Every row comes from one small tree of marks. The marks that hang from a mark follow it in brackets, in alphabetical order. Every link used is in the known rows. Which tree was each row made from?
Known rows
bosu[mive[vebed[gulev]]]: [ 1.54  0.56  0.44  1.03 -0.22  0.43  0.59  0.07 -0.91 -0.38 -1.25 -0.54
  1.10 -0.37 -3.28  2.23  0.11  1.44  1.01  0.94 -1.18  0.97 -0.27 -0.78
 -0.30]
vebed[gulev[bosu]]: [ 1.82  0.50  1.11  0.96 -0.52 -0.81  0.57 -0.30  0.12  0.92 -0.54  1.32
  1.51 -0.17 -0.24  2.53 -0.67 -0.73  2.17  0.24 -0.63 -0.93  0.75  0.77
 -0.29]
vobem[vebed]: [ 0.16 -0.18  0.72 -0.84 -0.24 -0.01 -0.83 -0.30 -0.05  1.04  1.90  0.70
  0.29 -0.93 -0.75 -0.45 -0.20 -0.35 -2.70 -1.06 -0.24  1.10 -0.89 -0.69
  1.73]
mive[bosu[lekamon[kobogim]] vebed[gulev]]: [ 0.78 -0.30  1.20  1.95 -1.47  1.11  0.98 -1.09  0.86  0.28  2.60 -0.28
  1.76 -0.38 -3.62  1.83  1.10  0.48 -0.71 -0.14 -1.71  0.10  1.14  0.16
 -0.49]
gulev[bosu[lekamon mive]]: [ 1.63 -0.43  0.25  2.27 -0.61 -0.17  0.97  0.79 -0.05  0.94 -1.06 -0.30
  1.58 -0.45 -0.30  0.59  0.99  0.57 -0.36  0.71 -1.20  1.63  0.74  0.85
  0.42]
kobogim[mive[bosu]]: [-0.17  1.04 -1.99  2.10 -0.70  1.53  1.22 -0.62  1.38  0.96  1.10 -1.05
  0.94  0.04 -0.20  2.52  0.95  0.66  0.21  0.43 -1.65 -0.56  0.59  0.79
 -0.01]
vebed[gulev[bosu[lekamon[kobogim rufug]]]]: [ 1.55  0.01  0.61  0.89 -0.70 -1.24  0.36 -0.18  0.96  1.35  0.74  0.86
  1.68 -0.90 -0.93  2.37  0.02 -0.38  1.47 -0.74 -1.26  0.00  1.17  1.49
  0.42]
gulev[bosu[mive]]: [ 1.36  0.12  0.43  1.35 -0.13 -0.65  1.23  0.49 -0.04  0.69 -0.94 -0.14
  1.89  0.10  0.13  1.12  0.40  0.54 -0.12  1.62 -0.54  0.81 -0.16  1.17
  0.43]
napu[vobem[vebed[gulev]]]: [-0.01 -0.18  1.52 -0.68  0.40 -0.71 -0.40 -0.05  0.48 -0.80  1.27  0.33
  0.61 -0.42 -0.54  1.10 -1.13 -0.15  1.18 -1.14  0.35  1.55 -0.22 -1.40
  0.26]
mive[bosu]: [-0.08  0.23  0.36  0.07 -0.82  0.87  0.86 -0.82  0.75  0.35  1.45 -0.08
  1.31  0.83 -0.53 -0.15  0.59  0.06 -0.17  0.37 -0.98  0.23  0.20  0.44
 -0.30]
mive[bosu vebed]: [-0.11 -0.22  1.07  1.49 -0.88  1.56  0.99 -0.92  0.37  0.42  3.36 -0.45
  1.00  0.85 -2.56  0.95  0.63  0.48 -1.72  0.96 -0.19 -0.19  0.23 -0.12
 -0.92]
vobem[vebed[gulev[bosu[lekamon[kobogim]]]]]: [ 1.43 -0.13  1.26  0.15 -0.67 -0.74 -0.40 -0.43  0.47  1.48  1.57  1.24
  1.64 -1.55 -1.02  1.05 -0.04 -0.60 -1.67 -1.21 -1.10  0.80 -0.29  0.20
  2.00]
lekamon[bosu kobogim[mive[vebed]]]: [ 0.64 -0.37 -1.99  0.04  0.63 -0.29  1.95 -1.24  2.19  1.63  2.45 -1.49
  1.23 -1.11 -1.43  2.00  2.38  0.48 -0.49  0.64 -0.64 -1.05 -0.21  2.07
  1.45]
kobogim[mive[bosu vebed[gulev]]]: [ 0.45  1.05 -1.26  3.04 -0.98  1.92  1.29 -0.90  1.07  1.27  1.96 -0.81
  1.20 -0.22 -2.18  4.27  0.74  0.74  0.20  0.64 -1.57 -1.07  0.91  0.29
 -0.64]
gulev[bosu[lekamon[kobogim[mive] rufug]]]: [ 0.29 -0.58 -0.71  1.99 -0.50 -1.00  0.85  0.42  1.87  1.90  2.66 -0.52
  1.45 -1.00  0.46  1.61  1.25  0.20 -1.53 -0.23 -0.84  0.73  0.88  2.46
  1.15]
mive[bosu[lekamon] vebed]: [ 0.13 -0.73  0.95  2.18 -1.41  2.06  0.76 -0.63  0.34  0.71  3.32 -0.68
  0.88  0.29 -3.14  0.48  1.18  0.56 -1.95  0.18 -0.91  0.67  1.28 -0.51
 -0.91]
mive[bosu[lekamon[kobogim]] vebed]: [-0.11 -0.77  0.77  1.88 -1.21  1.27  0.94 -0.73  0.97  0.34  3.36 -0.98
  1.29 -0.20 -2.87  0.50  1.64  0.72 -2.66  0.24 -0.99  0.70  0.67  0.30
 -0.21]
vobem[vebed[gulev[bosu[lekamon[rufug]]]]]: [ 1.27 -0.15  1.18 -0.16 -0.77 -0.50 -0.85 -0.35  0.45  2.39  2.65  1.45
  1.35 -1.28 -1.52  1.18 -0.32 -0.71 -1.46 -1.81 -1.14  1.25  0.17 -0.03
  1.70]
vobem[vebed[gulev[bosu[lekamon mive]]]]: [ 1.93  0.12  1.22  0.16 -0.75 -0.27 -0.32 -0.24 -0.22  1.60  0.53  1.24
  1.65 -1.39 -1.62  1.23 -0.25 -0.34 -1.03 -1.12 -1.42  1.31 -0.14 -0.49
  1.62]
napu[vobem[vebed[gulev[bosu]]]]: [ 0.28 -0.24  1.77 -0.11  0.28 -0.95 -0.14  0.02  0.60 -0.45  1.49  0.55
  1.03 -0.22 -0.15  1.36 -1.13 -0.31  0.96 -0.73  0.48  1.38 -0.20 -0.94
  0.36]

Which tree is each row?
[-0.61 -0.86  0.43  1.15 -1.15  1.02  0.78 -0.73  1.54  1.02  5.29 -1.00
  1.30 -0.20 -3.35  0.78  1.57  0.91 -2.44 -0.34 -1.10  1.11  0.69  0.76
  0.10]
mive[bosu[lekamon[kobogim rufug]] vebed]
[ 1.26 -0.32  1.30  2.35 -0.68 -0.13  0.51 -0.25  0.16  0.59  1.74  0.15
  0.99 -0.70 -2.31  2.71  0.13  0.09 -0.87  0.57 -0.04 -0.60  0.70  0.36
 -0.31]
mive[vebed[gulev[bosu[lekamon[kobogim]]]]]
[ 1.00  0.56 -1.28  4.00 -0.72  1.16  0.90 -0.11  0.61  1.53  1.17 -0.73
  0.52 -0.95 -1.67  4.37  0.63  0.58 -0.03  0.53 -1.05 -1.04  1.25  0.26
 -0.42]
kobogim[mive[vebed[gulev[bosu[lekamon]]]]]
[ 0.10  0.50 -1.00  2.31  0.04 -0.92  1.15 -0.32  1.84  0.23  1.34 -1.05
  1.39 -1.23 -0.29  3.58  1.06  0.88 -0.98  1.00 -0.60 -1.34 -0.48  2.12
  1.22]
lekamon[kobogim[mive[vebed[gulev[bosu]]]]]
[-1.65  0.44 -2.52 -0.69  0.01 -0.97  0.74 -0.57  3.54  1.47  5.00 -1.45
  1.60 -0.83 -0.64  2.44  1.48  1.15 -0.95 -0.77 -1.67  0.55 -0.58  3.17
  1.95]
lekamon[kobogim[mive[bosu]] rufug]
[ 0.11 -0.48 -1.24 -0.56 -0.23 -0.71  0.18  0.66  1.15  0.33  0.45 -1.61
  1.28 -1.66 -2.51  0.28  1.77  1.80 -0.19 -1.27 -2.70  3.39  0.03  0.88
  1.71]
bosu[lekamon[kobogim rufug] mive]
[ 0.80 -0.62 -0.17  1.47 -0.47  0.16  0.62  0.57  0.00 -0.75 -0.85 -1.87
  1.08 -1.58 -3.21  0.63  1.80  1.95 -1.38  0.14 -1.86  2.41  0.04 -0.10
  0.93]
bosu[lekamon[kobogim] mive[vebed]]
[ 0.41 -0.29 -0.97  2.06 -0.62  0.14  0.26  0.03  1.11  0.17  0.60 -1.14
  0.44 -1.76 -1.41  1.76  1.49  0.69 -0.71 -0.73 -1.64  0.46  1.00  0.58
  0.68]
bosu[lekamon[kobogim[mive[vebed[gulev]]]]]
[ 2.12  0.27  0.41  1.07 -0.84 -0.66  0.50  0.09  0.22  1.47 -0.49  0.70
  1.92 -0.76 -1.58  2.56 -0.06  0.04  2.37 -0.40 -1.96  0.71  1.18  0.69
  0.07]
vebed[gulev[bosu[lekamon[rufug] mive]]]
[ 1.85  0.34  1.32 -0.02 -0.50 -0.52 -0.24 -0.38 -0.19  1.52  0.65  1.38
  1.78 -1.09 -1.31  1.35 -0.41 -0.42 -1.00 -0.77 -1.10  0.92 -0.58 -0.29
  1.63]
vobem[vebed[gulev[bosu[mive]]]]
[ 1.52  0.20  1.41 -0.09 -0.50 -0.54 -0.53 -0.53  0.04  1.66  1.29  1.67
  1.40 -0.97 -0.94  1.29 -0.60 -0.81 -1.24 -0.97 -0.65  0.42 -0.41 -0.24
  1.58]
vobem[vebed[gulev[bosu]]]
[ 1.80  0.04  0.83  1.31 -0.74 -0.98  0.49 -0.18  0.53  0.78 -0.47  0.86
  1.71 -0.84 -0.52  2.16  0.05 -0.51  1.52 -0.26 -1.25 -0.44  1.05  1.06
  0.23]
vebed[gulev[bosu[lekamon[kobogim]]]]
[ 1.66 -0.02  0.63  0.97 -0.82 -0.68  0.32 -0.09  0.46  1.65  0.65  1.10
  1.44 -0.67 -1.07  2.30 -0.27 -0.60  1.94 -0.82 -1.23  0.11  1.51  0.83
 -0.15]
vebed[gulev[bosu[lekamon[rufug]]]]
[ 0.11  0.67 -2.11  2.64 -0.95  1.90  1.08 -0.39  1.39  1.17  1.11 -1.20
  0.79 -0.31 -0.52  2.16  1.41  0.71  0.09 -0.14 -2.13  0.12  1.18  0.46
 -0.02]
kobogim[mive[bosu[lekamon]]]
[ 1.85 -0.62 -0.37 -1.02  0.38  0.78  1.47 -0.75 -0.21  1.40  0.23 -0.70
  0.94 -0.18 -2.94  0.32  1.46  0.49  1.28  0.70 -0.65  0.71  0.15 -0.16
  0.09]
lekamon[bosu[mive[vebed]]]
[ 0.52 -0.09  1.75 -0.14  0.29 -0.86  0.04  0.15  0.35 -0.54  0.65  0.27
  1.38 -0.31 -0.59  1.43 -1.07  0.16  1.24 -0.53 -0.04  1.98 -0.43 -1.10
  0.42]
napu[vobem[vebed[gulev[bosu[mive]]]]]
[-0.35 -1.02 -1.61 -3.53  0.90 -1.71  0.99 -1.11  2.97  2.56  5.14 -0.65
  1.36 -0.84 -1.39  0.15  1.93  0.04  0.33 -1.31 -0.71  0.68 -0.27  2.92
  2.16]
lekamon[bosu kobogim rufug]
[ 1.34 -0.58 -0.96 -2.37  0.36  0.12  1.03 -0.83  1.00  3.16  3.62 -0.39
  1.28 -0.40 -4.27  1.50  1.12  0.45  2.06 -0.94 -1.29  1.55  0.59  0.82
  0.49]
lekamon[bosu[mive[vebed[gulev]]] rufug]
[-0.24  0.30 -1.88  2.98 -1.05  2.18  1.00 -0.47  1.49  1.91  3.67 -1.49
  0.69 -0.46 -2.27  3.11  1.40  1.03 -1.15  0.04 -1.67  0.24  1.30  0.47
 -0.28]
kobogim[mive[bosu[lekamon[rufug]] vebed]]
[ 2.21  0.77  0.83  1.02 -0.56 -0.79  0.77 -0.10 -0.17  0.61 -1.53  0.81
  2.01 -0.31 -0.93  2.77 -0.44  0.02  2.54  0.54 -1.29 -0.20  0.48  0.71
 -0.08]
vebed[gulev[bosu[mive]]]
[ 1.29 -0.60  0.02  1.89 -0.70  1.33  0.28  0.74 -0.93 -0.12 -1.09 -1.38
  0.53 -1.03 -3.50  0.56  1.20  1.65 -0.65  0.07 -1.73  2.50  0.78 -1.22
 -0.14]
bosu[lekamon mive[vebed]]
[ 0.77 -0.62 -0.01  3.17 -0.56 -0.51  1.09  0.36  1.21  1.36  1.45 -0.56
  1.29 -0.79  0.24  1.78  1.26  0.20 -2.17  0.70 -0.43  0.00  0.79  1.81
  0.72]
gulev[bosu[lekamon[kobogim[mive[vebed]]]]]
[-0.26  0.60 -2.32  2.07 -0.93  1.61  0.99 -0.42  1.74  1.74  2.31 -1.22
  0.82 -0.45 -0.79  2.49  1.37  0.71  0.04 -0.61 -2.27  0.57  1.25  0.87
  0.06]
kobogim[mive[bosu[lekamon[rufug]]]]
[ 0.84  0.79 -1.21  3.70 -0.48  0.93  1.01 -0.23  0.66  1.32  1.18 -0.64
  0.70 -0.66 -1.36  4.71  0.35  0.58  0.04  0.86 -0.70 -1.47  0.82  0.45
 -0.35]
kobogim[mive[vebed[gulev[bosu]]]]
[ 0.57 -0.44 -1.08 -0.20 -0.54  0.40 -0.16  0.83  0.20  0.91 -0.04 -1.19
  0.71 -1.04 -2.75  0.21  1.19  1.41  0.58 -1.41 -2.58  3.58  0.81 -0.18
  0.68]
bosu[lekamon[rufug] mive]
[ 0.88 -0.57 -0.29  1.19 -0.38 -1.16  0.96  0.73  1.22  1.47  1.01 -0.71
  2.12 -0.90 -0.66  1.05  1.35  0.88 -0.86  0.24 -1.46  2.04  0.34  2.07
  1.37]
gulev[bosu[lekamon[kobogim rufug] mive]]
[-0.70 -0.52 -1.98  0.55 -0.42 -0.34 -0.01  0.27  2.18  1.32  2.71 -1.32
  0.37 -1.70 -1.01  1.02  1.62  0.79 -0.97 -1.78 -1.86  1.58  0.95  1.53
  1.41]
bosu[lekamon[kobogim[mive] rufug]]
[ 1.92 -0.21  0.24  1.88 -0.88  1.18  0.30  0.49 -0.97 -0.16 -1.75 -0.91
  0.79 -1.26 -4.08  1.52  0.93  1.45  0.74 -0.20 -2.23  2.12  0.99 -1.32
 -0.30]
bosu[lekamon mive[vebed[gulev]]]
[ 0.81 -0.31 -0.79  0.43 -0.31 -0.23  0.44  0.66  0.32 -0.86 -2.08 -1.62
  1.23 -1.57 -1.85 -0.15  1.80  1.64 -0.19 -0.36 -2.48  2.55  0.03  0.30
  1.30]
bosu[lekamon[kobogim] mive]
[ 1.62 -0.62  0.64  2.81 -0.68  0.12  1.10  0.74 -0.29  1.00 -0.01 -0.48
  1.45 -0.51 -1.31  1.15  0.93  0.76 -1.11  1.14 -0.79  1.43  0.80  0.61
  0.06]
gulev[bosu[lekamon mive[vebed]]]
[-1.61  0.18 -2.08  0.22 -0.01 -0.67  0.89 -0.64  3.32  1.50  5.99 -1.69
  1.47 -0.90 -1.65  3.14  1.53  1.36 -1.66 -0.43 -1.28  0.41 -0.53  2.81
  1.72]
lekamon[kobogim[mive[bosu vebed]] rufug]
[ 0.37 -0.49  1.74  0.22  0.04 -0.68 -0.24  0.19  0.62 -0.29  1.46  0.42
  0.93 -0.58 -0.36  1.06 -0.82 -0.29  0.87 -1.11  0.11  1.80  0.25 -1.08
  0.33]
napu[vobem[vebed[gulev[bosu[lekamon]]]]]
[ 0.59 -0.32  0.90  1.45 -1.69  1.53  0.56 -0.97  0.80  1.60  4.42 -0.09
  1.38 -0.10 -4.32  1.97  0.69  0.30 -0.09 -0.86 -1.70  0.79  1.73 -0.23
 -1.00]
mive[bosu[lekamon[rufug]] vebed[gulev]]
[-0.67 -0.43 -0.40 -0.48 -1.02  0.38  0.69 -0.66  1.98  0.94  3.43 -0.70
  1.59 -0.17 -1.34 -0.37  1.53  0.38 -0.74 -1.01 -1.96  1.63  0.69  1.24
  0.70]
mive[bosu[lekamon[kobogim rufug]]]
[ 2.10  0.10  0.95  1.55 -0.90 -0.56  0.40 -0.09  0.10  1.03 -0.71  1.12
  1.40 -0.53 -0.69  2.14 -0.21 -0.65  1.79 -0.29 -1.09 -0.37  1.41  0.49
 -0.32]
vebed[gulev[bosu[lekamon]]]
[ 1.41 -0.33  1.44  2.53 -0.81  0.35  0.41 -0.16 -0.35  0.87  1.53  0.45
  0.72 -0.40 -2.49  2.65 -0.19 -0.07 -0.35  0.44  0.03 -0.67  1.07 -0.16
 -0.79]
mive[vebed[gulev[bosu[lekamon]]]]
